Each row was made from one small tree. The marks that hang from a mark follow it in brackets, in alphabetical order. Every link used is in the known rows. Write each row's tree.
In the rows, zero is written as 128.
Known rows:
dovi(pibi): [130  99 123 115 131 142 114 140 121 116 133 125 150 120 135 108 101 120]
kobu(zokav(pibi(dovi(pevi) sidudi))): [121  91 122 145 131 101 133  77 136  76 160 151 125 162  99 118 101 146]
sidudi(pevi(zaso zokav(kobu pibi(dovi)))): [ 66  69  77 153 141  72 150 104  78  75 142  60 152 130 146 144 126 195]
kobu(zokav(pibi(dovi(pevi(zaso))))): [100  73 109 127 122  85 160 114 102  74 158 106 153 152 116 115 109 170]
dovi(pibi(sidudi(pevi(zokav)))): [112  73 118 143 129 101  83 124 100 102 125 146 147 117 151 129  95 137]
dovi(pevi(zaso)): [132  74 139 102  87 105 149 140 102  95 143 122 155 122 136 118 110 167]
zaso(pibi(dovi(pevi))): [122 103 134 147 120 116 166 118 135  60 139 129 135 165 157  99 117 157]
pibi(dovi(pevi(zaso zokav)) sidudi): [139  40 137 146  70  81 143 108  81  74 158 113 137 120 167 115  98 178]
pibi(dovi(pevi(zaso)) sidudi): [144  22 152 142  42 104 144 107 104  78 171 139 123 135 154 109  97 176]
pevi(zaso(pibi(dovi)) zokav): [ 98 119 111 172 134  83 168 115  80  89 124  61 137 140 181 121 127 184]
zokav(kobu): [115 127  99 130 143 130 139 111 137 114 131 103 124 123 105 137 139 130]
maruni(dovi): [114 126 138 136 164 116 117 134 135 145 156 127 114 123 135 134 124 125]
sidudi(pevi): [102  91 124 137 117 111 112 142 125 117 125 155 131 138 136 139 132 138]
sidudi(pevi(zaso zokav(kobu pibi))): [ 69 112  79 129 167  71 138 106  80  94 123  63 166 118 123 157 129 190]
kobu(zokav(pibi(sidudi(pevi(zaso))))): [ 80  94 113 147 135  72 108  94 104 116 137 142 130 150  97 156 119 174]
dovi(pevi): [140 103 137 105 115 122 137 137 130  97 135 145 148 130 126 116 113 134]
kobu(zokav(pibi)): [ 98 168  99 128 190 108 129 104 132 126 125 117 139 146  84 137 128 129]
pibi(dovi(pevi(zaso))): [130  34 138 128  62 105 159 137  98  76 161 117 143 135 160 105 108 170]
sidudi(pevi(zaso(pibi) zokav)): [ 76 124 109 157 148  66 138 133  81  98 102  93 156 138 167 143 133 189]

Which tree is each row?
[119  92 127 158 118  85 140  76  77 100 150  80 134 125 157 131 101 190] => pevi(zaso zokav(pibi(dovi sidudi)))
[112  27 134 136  76 106  94 130  94 105 145 151 141 124 150 124  91 166] => dovi(pibi(sidudi(pevi(zaso))))
[122 107 110 111 146  81 149  69  91  75 143  77 164 111 108 139  99 193] => dovi(pevi(zaso zokav(kobu pibi(sidudi))))
[113 158 116 141 171 106 113  73 137 127 134 138 119 147  79 143 118 133] => kobu(zokav(pibi(sidudi)))
[120 100 109 157 130 127 142  55 139  89 160 105 105 143 111 132 115 156] => zokav(kobu pibi(dovi sidudi))
[111 114 112 167 143 106 125  70 134 108 153 134 102 159 101 130 116 138] => kobu(zokav(pibi(dovi sidudi)))
[ 90  72  96 154 113  71 117 101  86 102 130 102 128 111 129 158 130 178] => pibi(sidudi(pevi(zaso zokav(kobu))))
[ 62 125  79 157 162  67 150 115  90  84 105  68 149 133 143 151 145 190] => sidudi(pevi(zaso(pibi) zokav(kobu)))
[137  47 151 130  78 101 149  83 102  72 171 125 141 143 143 112  86 194] => zokav(pibi(dovi(pevi(zaso)) sidudi))
[102  74 125 153 100  70 106 118  78 115 127 126 134 117 154 150 119 175] => pibi(sidudi(pevi(zaso zokav)))
[133 101 140 156 118 124 129  70 128 104 157 130 111 147 136 122 103 155] => zokav(pibi(dovi sidudi))
[127 117 139 184 115 120 142  81 139  95 139 134  93 162 154 118 120 155] => zaso(pibi(dovi sidudi))
[133 108 139 111 130  79 138  87  81  89 139 101 170 117 131 129  89 192] => dovi(pevi(zaso zokav(pibi(sidudi))))
[ 99 107  98 187 127  83 163  68  94  77 136  59 111 135 153 135 127 191] => pevi(zaso(pibi(dovi sidudi)) zokav(kobu))
[119 105 149 120 165  68 127  90  90 106 170 100 156 111 138 135  84 188] => maruni(dovi(pevi(zaso zokav(pibi(sidudi)))))
[ 84 111  79 142 159  92 121 125 111 101 114 103 140 118 124 153 143 142] => sidudi(pevi(zokav(kobu)))
[106 113  94 144 150 127 157  84 133  90 151  84 125 142 116 128 124 150] => zokav(kobu pibi(dovi))
[151  50 149 145  71 121 134 100 133  78 163 163 116 143 144 108 102 144] => pibi(dovi(pevi) sidudi)
[110  59 106 117 111 104 177  98 107  57 165  77 154 137 124 117 107 189] => zokav(kobu pibi(dovi(pevi(zaso))))
[130  73 141 101 153 126 113 153 130 100 170 140 158 117 142 101  84 124] => maruni(dovi(pevi pibi))
[113  41 136 176  72 109 108 109 127 100 151 173  97 150 155 131 120 147] => pibi(dovi sidudi(pevi))
[119 109 105 168 141  95 162  70 126  45 137  99 126 146 139 120 117 165] => zaso(pibi(dovi(pevi(zokav(kobu))) sidudi))
[149  36 150 104  73 118 119 124  99  85 156 140 160 117 139 102  73 164] => dovi(pevi(zaso) pibi(sidudi))
[113 146 132 108 212  88 130 116 114 103 155 101 168 118 132 129  98 151] => maruni(dovi(pevi(zokav(pibi))))
